Each row comes from the steps of one path. Every step used is in the known rows, and no mark comes twice. Write the path behind each row, first mark first.
(in the rows, 128 means zero)
Known rows:
X -> K: [129 129 135 145 123 140 130 120 125 105 164 122 150 148 145  93 125 119
 128 130]
Y -> D -> T: [186 135 148 146 121 143 131 184 106 188 150 103 136 126 150 130 177 116
 118 135]
Z -> Y -> D -> R: [139 109 150 180 142 138 108 159 102 170  81  95 118 156 128 100 163 111
 114 174]
R -> X: [124 145 111 154 125 129 128  99 119 152 128 121 155 123 129 125 125 157
 105 137]
Z -> Y: [151 102 139 138 140 117 155 128 118 132  91 120 112 144 122 124 117 135
 111 152]
T -> D: [158 107 145 157 127 143  89 126 113 137 135 140 122 119 124 121 148 144
 110 122]
X -> K -> Z -> Y -> D: [178 105 108 157 127 144 139 151 101  97 149  85 108 188 133 113 130 144
  90 147]
T -> Z -> K: [100 135 113 149 127 147 128 115 122 146 119 107 147 140 174 122  91 121
 135 111]
Y -> Z -> T -> D -> R -> X -> K: [155  86 150 252 130 142  85 113  82 171 157  98 172 145 161  50 170 121
  86 152]
R -> X -> K -> Z -> Y: [141 127  90 171 130 121 156  90 109  99 144  79 138 177 136 101  94 162
  73 147]
K -> Z -> Y -> D -> T: [200 113 118 147 132 123 156 182 101 158 130  69  96 161 140 141 151 131
  87 144]
K -> Z: [119 134  86 121 125 121 128 129 131  94 145 102 107 147 124 142 112 136
 115 112]
Z -> T -> D: [178  78 166 156 126 136 120 135 109 170 124 110 112  98 147 100 157 132
  95 134]
H -> Z -> Y: [191 106 106 149 138  94 135 119 134 102  54 104  93 153  96 117 110 133
 105 117]
D -> T -> Z -> Y: [183  90 143 158 145 108 146 148 110 171 111  88 116 137 156 122 119 107
 104 129]
K -> Z -> R: [ 80 100  76 111 129 115 151 119 118  70 113  98 123 157 143 129 120 150
 115 149]
Y -> Z -> K: [116 136 111 156 125 140 151 130 110 130 130 138 151 163 152 136 113 125
 140 127]
R -> X -> K: [125 147 121 171 119 142 130  92 115 128 165 115 178 143 144  91 121 149
 105 139]
X -> K -> Z -> R: [ 81 101  86 128 122 127 154 112 117  47 150  94 145 176 159  96 116 140
 114 150]

Write each row's path:
[ 77 117  58 138 125 115 149  90 108  93 112  91 149 150 143 126 117 181
  95 157]
K -> Z -> R -> X
[116 151  80 165 118 133 129  93 117  95 182  89 156 163 140 106 106 158
  90 125]
R -> X -> K -> Z
[108  72 101 141 134 117 140 131  99  85 107 147 144 160 134 137 143 147
 134 155]
Y -> Z -> R
[139 120 101 160 117 127 163 102 114 128 169  58 144 142 164  84 113 145
  76 139]
R -> X -> K -> Z -> T
[146  99 113 195 120 153 124 133  78 163 158  80 197 149 192  85 164 151
  97 162]
Y -> D -> T -> Z -> R -> X -> K
[122 110 115 207 127 128  93 109 102 178 125  56 127 120 154  78 149 134
  68 143]
K -> Z -> T -> D -> R -> X
[222 105 107 161 132 118 116 152 116 121  60 102  89 159  94 126 144 145
 100 127]
H -> Z -> Y -> D
[115 100 104 167 132 117 140 110  98 166 116  87 178 124 179 111 134 147
 101 151]
D -> T -> Z -> R -> X
[170  73 131 148 132 115 150 152 108 143 128 118 116 130 139 128 143 120
 118 134]
Y -> Z -> T
[119  84 120 141 135 115 142 139 108 143 117  95 150 130 180 113 137 117
 123 140]
D -> T -> Z -> R
[ 80 156 121 187 132 128  98 102 119 170 114  99 168 131 139  91 138 124
 115 152]
D -> R -> X
[169 101 116 191 116 141 122 100  99 138 176  72 138 131 161  76 135 159
  58 131]
R -> X -> K -> Z -> T -> D
[ 92 133 109 193 123 126 134 105 115 147 156  37 156 151 175  51 125 109
  84 153]
D -> R -> X -> K -> Z -> T
[188  75 123 162 141 142 104 153  98 152  99 111 101 148 126 138 135 145
 105 138]
T -> Z -> Y -> D
[102 144 103 226 124 147  63  93 104 123 173  80 161 162 148  65 137 137
  82 131]
T -> D -> R -> X -> K -> Z
[127 101  85 131 128 102 132 114 131  73  61 110 127 147 121 108 129 142
 124 130]
H -> Z -> R
[127 147 132 156 125 139 150 137 119 186 138  85 157 134 198 113 107  94
 130 112]
D -> T -> Z -> K
[143  86 130 195 149 140  76 156  99 170  84  89 112 156 135 105 148 110
 113 152]
T -> Z -> Y -> D -> R
[171  83 132 164 118 139 123 128 109 114 174  80 110 139 162  81 135 129
  80 120]
X -> K -> Z -> T -> D
[ 97 136  98 204 137 120 129  93 110 118 130  59 149 187 146  67 105 126
  81 162]
D -> R -> X -> K -> Z -> Y
